Each row was made from one path, in order. Every step used is in the known rows, and no mark comes twice. Write each row's path.
Known rows:
nupa/zako/davo/genuv/vimor/zovom: [-0.10  0.15  0.17 -0.02 -0.09  0.11 -0.06 -0.35  0.14  0.13  0.05  0.09
 -0.10  0.09  0.17  0.18  0.11 -0.05  0.01  0.10  0.06]
zako/davo/genuv/vimor: [-0.13  0.04  0.09 -0.06  0.11  0.20 -0.01 -0.20  0.07 -0.16 -0.03  0.09
 -0.12  0.04  0.15  0.11  0.02  0.01  0.00 -0.04  0.13]
zako/davo/zovom: [-0.58  0.05  0.19 -0.19  0.15 -0.19 -0.12 -0.04 -0.13 -0.10  0.08  0.04
 -0.03  0.02  0.09 -0.05  0.41  0.06 -0.03  0.07 -0.01]
zako/davo/zovom/veni: [-0.48 -0.02  0.23  0.05 -0.10 -0.08 -0.08  0.03 -0.14 -0.12  0.02  0.16
 -0.04  0.09  0.01 -0.05  0.25  0.01 -0.17  0.05 -0.08]
zako/veni/zovom/zaper: [-0.08  0.10  0.15  0.46  0.24 -0.04 -0.31  0.16 -0.05 -0.14  0.01  0.34
 -0.04  0.15 -0.03 -0.27  0.18  0.00 -0.04  0.24  0.07]
davo/zovom/veni/genuv/vimor: [-0.17  0.14  0.12  0.04  0.01  0.18  0.00  0.16 -0.12 -0.09 -0.21 -0.03
  0.06  0.15  0.19  0.02 -0.09  0.02 -0.05 -0.10 -0.02]
nupa/zako/davo/zovom: [-0.61  0.11  0.22 -0.11 -0.08 -0.20 -0.16 -0.05 -0.16  0.00  0.15  0.09
 -0.09  0.06  0.04 -0.02  0.39  0.06 -0.02  0.09 -0.08]
davo/zako/veni: [-0.08  0.16  0.19  0.10  0.05 -0.01 -0.01  0.05 -0.06 -0.14  0.18  0.44
 -0.03  0.01 -0.02  0.18  0.32 -0.02  0.05  0.12 -0.01]
zako/veni/genuv/vimor/zovom/zaper: [ 0.21  0.21  0.13  0.21  0.32  0.05 -0.02  0.03  0.12  0.06 -0.10  0.44
  0.05  0.20  0.11  0.22 -0.12 -0.01 -0.01  0.25  0.03]
vimor/zovom: [-0.16  0.12  0.20 -0.07  0.19 -0.05 -0.20 -0.21  0.05  0.11  0.02 -0.11
  0.02  0.01  0.21 -0.01  0.19 -0.09 -0.04  0.24  0.05]
zako/veni/zovom/davo/genuv/vimor: [ 0.08  0.06  0.05  0.38  0.10  0.06 -0.07  0.09 -0.02 -0.14 -0.05 -0.15
 -0.07  0.03  0.08 -0.09  0.03  0.01  0.05 -0.11  0.27]
zaper/zovom/davo: [-0.19  0.01  0.15  0.16  0.13 -0.24 -0.26 -0.08 -0.02 -0.07  0.06 -0.27
 -0.06 -0.01  0.10  0.07 -0.03 -0.04  0.06  0.15  0.23]
nupa/zako/veni/genuv: [-0.24  0.23  0.19  0.11  0.17  0.04 -0.09  0.21 -0.02  0.08  0.08  0.32
  0.03  0.23 -0.04  0.39  0.27  0.01  0.00  0.05  0.03]
zaper/zovom/veni/genuv: [-0.28  0.05  0.21  0.24  0.09  0.11 -0.24  0.10  0.06 -0.03 -0.10  0.05
  0.07  0.27  0.09  0.29  0.04 -0.09 -0.10  0.06  0.08]
davo/genuv: [-0.21  0.01  0.14 -0.05  0.25  0.18 -0.18 -0.08 -0.04 -0.14 -0.02 -0.25
 -0.05 -0.02  0.11  0.04 -0.05 -0.06 -0.08  0.04  0.11]
davo/zovom/veni: [-0.34  0.01  0.21  0.10 -0.07  0.01 -0.14  0.13 -0.22 -0.09 -0.09 -0.12
  0.00  0.04  0.08 -0.20 -0.01 -0.02 -0.16  0.06 -0.09]
davo/zako/veni/genuv/vimor/zovom/zaper: [ 0.21  0.26  0.15  0.17  0.16  0.06  0.04 -0.03  0.09 -0.02  0.01  0.59
  0.05  0.16  0.09  0.31  0.04 -0.01  0.05  0.22 -0.06]
davo/genuv/vimor/zovom: [ 0.06  0.10  0.12  0.01  0.15  0.18 -0.10 -0.24  0.11  0.07 -0.11 -0.22
 -0.01  0.02  0.27  0.03 -0.11 -0.09 -0.01  0.10  0.10]
nupa/zako/veni/zovom/davo/genuv: [-0.16  0.05  0.14  0.43  0.00 -0.05 -0.23  0.11 -0.09 -0.03  0.14 -0.20
 -0.10  0.05 -0.09  0.00  0.27 -0.02 -0.02 -0.03  0.20]
genuv/vimor/zovom/davo/zako/veni: [ 0.20  0.20  0.14  0.19 -0.06 -0.15  0.15 -0.07  0.00 -0.03  0.17  0.32
 -0.03 -0.04  0.06  0.23  0.25 -0.01  0.13  0.10  0.07]
genuv/vimor: [-0.03  0.15  0.08 -0.08  0.09  0.14 -0.08 -0.09 -0.04 -0.14 -0.11 -0.02
 -0.07 -0.02  0.24 -0.13 -0.15 -0.01  0.05  0.05  0.10]
zako/veni: [-0.09  0.11  0.17  0.12  0.25 -0.03 -0.10  0.11 -0.03 -0.05  0.04  0.27
 -0.01  0.08  0.00  0.08  0.15 -0.01 -0.01  0.14  0.09]
zovom/davo: [-0.17  0.06  0.13 -0.04  0.15 -0.18 -0.11 -0.04 -0.15 -0.12  0.09 -0.18
 -0.07 -0.11  0.08 -0.01  0.04  0.00  0.01  0.09  0.18]
vimor/genuv: [-0.23  0.08  0.14 -0.36  0.25  0.20 -0.30 -0.14 -0.04  0.08  0.04 -0.21
  0.02 -0.05  0.06 -0.31  0.24 -0.01 -0.12  0.22  0.11]
zaper/zovom/veni/genuv/vimor: [-0.07  0.12  0.13  0.24 -0.01  0.22 -0.11  0.07  0.08 -0.06 -0.20  0.10
  0.04  0.24  0.20  0.18 -0.16 -0.06  0.00 -0.01  0.10]
nupa/zako: [-0.29  0.17  0.19 -0.03 -0.09  0.03 -0.22 -0.07 -0.13  0.02  0.10  0.02
 -0.12  0.02  0.07 -0.03  0.04 -0.03 -0.01  0.17  0.00]

Write each row's path:
[ 0.06  0.10  0.18  0.17 -0.16  0.15 -0.07 -0.15  0.03  0.05 -0.13  0.12
 -0.01  0.09  0.21 -0.08 -0.11 -0.10 -0.11  0.14 -0.01]  genuv/vimor/zovom/veni
[-0.34  0.18  0.17  0.04 -0.22  0.11  0.04  0.08 -0.07 -0.02 -0.05  0.27
 -0.03  0.23  0.08  0.17  0.16  0.05 -0.05 -0.09 -0.07]  nupa/zako/davo/zovom/veni/genuv/vimor
[ 0.05  0.18  0.14 -0.05 -0.15 -0.11  0.06 -0.27 -0.05 -0.08  0.16  0.03
 -0.06 -0.13  0.20  0.09  0.18 -0.02  0.13  0.08  0.05]  genuv/vimor/zovom/davo/zako
[-0.30  0.12  0.14  0.00 -0.02  0.10  0.06  0.09 -0.04 -0.11 -0.11  0.21
  0.02  0.20  0.13  0.13  0.14  0.05 -0.05 -0.11 -0.02]  zako/davo/zovom/veni/genuv/vimor
[-0.23  0.06  0.16  0.01  0.24 -0.09 -0.20  0.08 -0.22 -0.16 -0.06  0.00
 -0.02  0.01  0.09 -0.23 -0.19  0.02 -0.07  0.25 -0.08]  davo/zovom/zaper
[ 0.08  0.27  0.16  0.06  0.11  0.09  0.08 -0.07  0.13  0.09  0.02  0.36
  0.08  0.14  0.18  0.36  0.30 -0.03  0.11  0.05  0.01]  davo/zako/veni/genuv/vimor/zovom
[-0.21  0.12  0.22  0.07  0.11  0.11 -0.11  0.01  0.05  0.11 -0.05  0.07
  0.11  0.20  0.13  0.24  0.18 -0.08 -0.15  0.10  0.01]  vimor/zovom/veni/genuv
[-0.17  0.08  0.14  0.37  0.13 -0.24 -0.23  0.17 -0.09 -0.09  0.11 -0.03
 -0.05  0.02 -0.01 -0.16  0.43  0.01  0.03  0.04  0.23]  zako/veni/zovom/davo
[-0.07  0.07  0.14 -0.04  0.12  0.10 -0.03 -0.33  0.18  0.05 -0.02  0.02
 -0.05  0.07  0.20  0.15  0.13 -0.05 -0.01  0.08  0.11]  zako/davo/genuv/vimor/zovom
[-0.05  0.21  0.13 -0.10  0.20  0.09 -0.04 -0.13  0.13  0.13 -0.11 -0.05
  0.08  0.11  0.30  0.16  0.10 -0.05  0.04  0.07  0.09]  veni/genuv/vimor/zovom
[-0.01  0.10  0.18  0.04  0.24 -0.04 -0.21 -0.18  0.02  0.02 -0.01  0.13
 -0.02  0.04  0.12 -0.06 -0.12 -0.06 -0.08  0.39 -0.02]  vimor/zovom/zaper
[-0.04  0.04  0.04  0.21  0.05  0.10 -0.13 -0.04 -0.05 -0.17 -0.08 -0.39
 -0.10 -0.04  0.17 -0.22 -0.02 -0.02  0.05 -0.12  0.26]  veni/zovom/davo/genuv/vimor
[-0.07  0.00  0.15  0.04  0.21 -0.07 -0.10 -0.18  0.00  0.01  0.05 -0.41
 -0.03 -0.07  0.10  0.13  0.00 -0.07 -0.05  0.10  0.17]  vimor/zovom/davo/genuv
[-0.12 -0.03  0.12  0.01  0.21 -0.01 -0.12 -0.06 -0.10 -0.15  0.05 -0.36
 -0.08 -0.10  0.05  0.10 -0.10 -0.03 -0.05 -0.01  0.20]  zovom/davo/genuv
[ 0.01  0.23  0.13 -0.09 -0.04 -0.08  0.08 -0.18  0.00 -0.04  0.14  0.07
  0.01 -0.05  0.20  0.29  0.29 -0.01  0.14  0.01  0.07]  veni/genuv/vimor/zovom/davo/zako
[-0.17  0.07  0.18  0.09 -0.09 -0.19 -0.15 -0.16 -0.07 -0.19  0.21 -0.03
 -0.07 -0.08  0.08  0.16  0.18 -0.04  0.13  0.12  0.11]  zaper/zovom/davo/zako
[ 0.09  0.25  0.14  0.17  0.02 -0.16  0.06  0.01  0.04  0.20  0.07  0.08
  0.00  0.12  0.07  0.34  0.13  0.01  0.09  0.07  0.13]  nupa/zako/veni/genuv/vimor/zovom/davo
[-0.38  0.04  0.20 -0.06 -0.03  0.09 -0.15 -0.19  0.01 -0.07  0.18  0.10
 -0.14  0.08 -0.03  0.26  0.22 -0.01 -0.08  0.08  0.06]  nupa/zako/davo/genuv
[ 0.12  0.19  0.11  0.15  0.23 -0.15  0.09  0.02  0.08  0.11  0.00  0.04
  0.06  0.08  0.12  0.31  0.14  0.00  0.08  0.05  0.19]  zako/veni/genuv/vimor/zovom/davo
[-0.43  0.08  0.20  0.02  0.10  0.07 -0.09  0.23 -0.16 -0.06 -0.12 -0.08
  0.10  0.16  0.09  0.11  0.11  0.00 -0.15 -0.05 -0.06]  davo/zovom/veni/genuv
[-0.02  0.02  0.19  0.15 -0.15  0.19  0.00 -0.24  0.14  0.01 -0.06  0.20
 -0.05  0.14  0.12  0.13  0.02 -0.08 -0.14  0.06  0.03]  zako/davo/genuv/vimor/zovom/veni
[-0.20  0.17  0.16  0.08  0.40  0.04 -0.06  0.23  0.02 -0.01  0.01  0.26
  0.08  0.18  0.01  0.36  0.28  0.01 -0.01  0.03  0.10]  zako/veni/genuv
[ 0.04  0.13  0.08  0.43 -0.12  0.07 -0.08  0.08 -0.06 -0.05  0.01 -0.12
 -0.13  0.06  0.03 -0.07  0.03  0.01  0.06 -0.08  0.21]  nupa/zako/veni/zovom/davo/genuv/vimor
[-0.20  0.08  0.14  0.28  0.18  0.00 -0.38  0.02 -0.08 -0.18 -0.02  0.07
 -0.06  0.07  0.09 -0.40  0.12 -0.02 -0.06  0.22  0.06]  veni/zovom/zaper
[ 0.09  0.24  0.09  0.07  0.07  0.02  0.17  0.12 -0.02 -0.14  0.06  0.33
  0.01  0.05  0.07  0.37  0.18  0.05  0.15 -0.10  0.12]  zovom/davo/zako/veni/genuv/vimor
[ 0.05  0.12  0.16  0.11 -0.01  0.08 -0.09 -0.30  0.10  0.04  0.03  0.33
 -0.13  0.13  0.07  0.13 -0.12 -0.03 -0.05  0.29 -0.03]  nupa/zako/davo/genuv/vimor/zovom/zaper
[ 0.07  0.14  0.11 -0.01  0.08 -0.16 -0.01 -0.20  0.00  0.04  0.00 -0.22
 -0.04 -0.08  0.22  0.00 -0.02 -0.03  0.07  0.12  0.17]  genuv/vimor/zovom/davo
[-0.13 -0.01  0.12  0.39  0.20 -0.06 -0.21  0.13 -0.05 -0.13  0.06 -0.25
 -0.05  0.02 -0.04 -0.04  0.26 -0.02 -0.02 -0.04  0.25]  zako/veni/zovom/davo/genuv
[-0.03  0.09  0.18  0.32  0.01 -0.22 -0.07  0.03 -0.03 -0.14  0.22  0.31
 -0.05  0.02 -0.06  0.31  0.25 -0.03  0.12  0.13  0.12]  zaper/zovom/davo/zako/veni
[-0.02  0.28  0.11  0.13  0.07  0.15  0.03  0.16  0.01  0.03 -0.04  0.33
  0.00  0.21  0.07  0.27  0.03  0.03  0.08 -0.02  0.06]  nupa/zako/veni/genuv/vimor
